Each row comes from the steps of one path. Every step used is in the known rows, and no mark comes twice. Write the path behind each row, first mark first.
Known rows:
h c z a: [ -2 -39  37 -13 -33  36 -35   0  15  27  -1  19 -38  -8   5 -39  -7   8
   4]
a u c z: [-45 -21  49 -29   4 -24 -12   2  42   7  20  -2 -24 -11 -18 -33 -31  36
  19]
z a u: [-26  21  19  11 -20 -35  34  -2  11 -23  13 -12 -17 -22   7   8  -5 -15
  52]
r u k: [ 22  18  39  -2  91  15  -7  33  -7 -11 -15 -42  40 -15  35  36  41  -1
  -3]
a h: [ -8  32 -10  27   7  -8  62  -1 -30   5 -28  -8  28   6 -19  10  15  -8
  -7]
r h c u: [  7  -7 -23   2 -23 -21  -6 -35  -4  -6 -24   2   5  12 -42  -4 -17  -3
 -13]
r h c: [ 35  13 -13  -9 -19  -9 -24 -22 -40  24 -36 -20   3   6  -7   7   0  -9
 -21]
c z a b: [-10 -17  15  20   5  37 -53  21 -11  17  39   5 -25 -11  37  11 -21  18
  34]
c u: [-28  19  -9  32   7 -13  22 -11   4 -14  -5   0  14   5 -19   5 -32  12
  20]
r u k h: [ 45  38  -4  -4  72  -6 -16  35 -12 -23   3 -35  53 -18  38  30  39  10
 -11]
h c z: [  4 -26  20 -11 -16  36 -32  -9   3  34 -18  11  -8   2  -1 -24 -20  19
 -19]
a u k h: [ 18  49 -21   8  16 -43  40  15   5 -60   5 -17  56 -14   3  30   5   8
   9]
z a: [ -2  26  12  12  -9  -4  -1  13 -14   8   2 -22 -15  -7  21   3  -7  -7
  33]
k h: [ 25  60 -42  12  -8 -15  -5   5 -31  -3  -4 -19  27   2  13  10 -20  14
   0]
a b: [ 21  27 -19  26  11   9 -23  18 -57  16  -8 -21  25   1  17  40 -30  16
   8]
r h c z: [ 16 -23   1 -14 -17  22 -53 -22 -12  34  -8  -1 -17  11   5 -10  -1   8
 -26]
u r: [ -6  48 -42  15  25   4  11  -4 -31  11 -16 -12   4  25  34  33 -17 -16
  -2]
u k h c z a: [ 26 -25  11 -18 -15  27 -28  22  26 -14  18  17   5  -8  12 -27  10  18
 -16]
u r h c: [ 30  23 -58 -14  -6  -3 -15 -29 -40  19 -27  -8 -10  31  11  26   5 -32
 -32]
k h c: [ 45  26 -36  -8 -34  -9 -12  -5 -25  13 -30  -4  27  -1 -10 -10 -18  10
 -30]
r u c z a b: [ -8 -53  69 -39  40  25 -92  41  15  41  61 -13 -42 -22  30 -20   0  33
  24]
u k: [  6  34  16  12  45  10  15  20 -14 -15 -26 -34  44   1  14  28   2   8
  -2]
r u k h c z: [ 45 -28  21 -28  44  33 -47  27  17   0   5   3  29 -15  23 -10  40  20
 -43]

Which path is each row?
[-32 -32  -1 -15 -32   4  13 -21  35  -7  21  34 -52   0  15 -18   3 -24
  15]
h c z a u r
[-49 -33  51 -26  -9   1  14  16  34  24  33   6 -38   3 -21 -52   4  17
   8]
u c z a h
[-29  32 -23  14  -5 -34  44 -11   9 -27  19   2 -30  -2  30  26   0 -39
  42]
z a u r
[-17  -3 -42  11 -11  -4  26 -29   7  -3 -22  25   5  28 -28  -1 -31 -14
 -15]
h c u r
[ 31 -11  -4 -15   2  31 -29  14  11  -5  -7  14  34   3   3 -13   0  30
 -42]
u k h c z
[  5  -1  54 -41  51 -15 -41  24   4  36  -7 -42  -3  -9   7 -16   2  18
   2]
r u c
[ -7 -38  21 -18 -44 -14 -22 -27  29  -5  28  17 -51 -15  -2 -15  13 -14
  18]
r h c z a u
[ 67   4   4 -24  40   5 -21  27  -6 -10 -22 -17  49 -18  12   8  41   6
 -42]
r u k h c
[ 17 -13  -5  -2   8 -10   4 -16   6 -34 -23  -2  33   9 -40  13   2   0
 -26]
r h c u k
[ 25 -42   1  -7 -29  30 -79   0 -25  31  28  13 -39  -3  16   3  -7   3
   0]
r h c z a b
[-17 -37  24  10 -11 -11  87   1  38 -42 -19  30  28  -1 -69 -19  28 -15
 -14]
z a h c u k
[  9  14  -2  23  -1   7 -24  20 -42  11  16 -16  -6  -7  25  27 -22   5
  33]
z a b
[ -8 -35  12  -2 -21  27  30 -12   1  26 -29  27   9   7 -38 -28  19   5
 -35]
a h c z
[-37  29 -50  31  22 -11  34 -19   3 -21  -3   9   5  29   0  23 -30  -9
  10]
c u r
[  5 -11  12   0 -41  -6  55  -2 -14  11 -29  14  -4  -2 -41 -20  25 -24
 -11]
z a h c
[-43 -13  33   5 -16  -5   4  -2  38 -17  35   8 -40 -22  18 -13  -6   1
  49]
c z a u
[-31 -20 -36  13 -33 -18  90 -23  20 -17  -8  46 -12  22 -51 -12  12 -38
 -12]
z a h c u r
[-20  35 -67  26  19 -25  10 -35 -10 -18  15  -1  -7  34   9  41 -10 -22
   5]
c u r h
[-56   1 -10   8  -1  -3  19 -11  33 -16  48  17 -50  -3  41  11   2 -19
  40]
c z a u r
[-21 -31   2  14 -46 -20  77 -19  27 -15 -15  35  -3   1 -69 -33   7 -17
  -2]
z a h c u
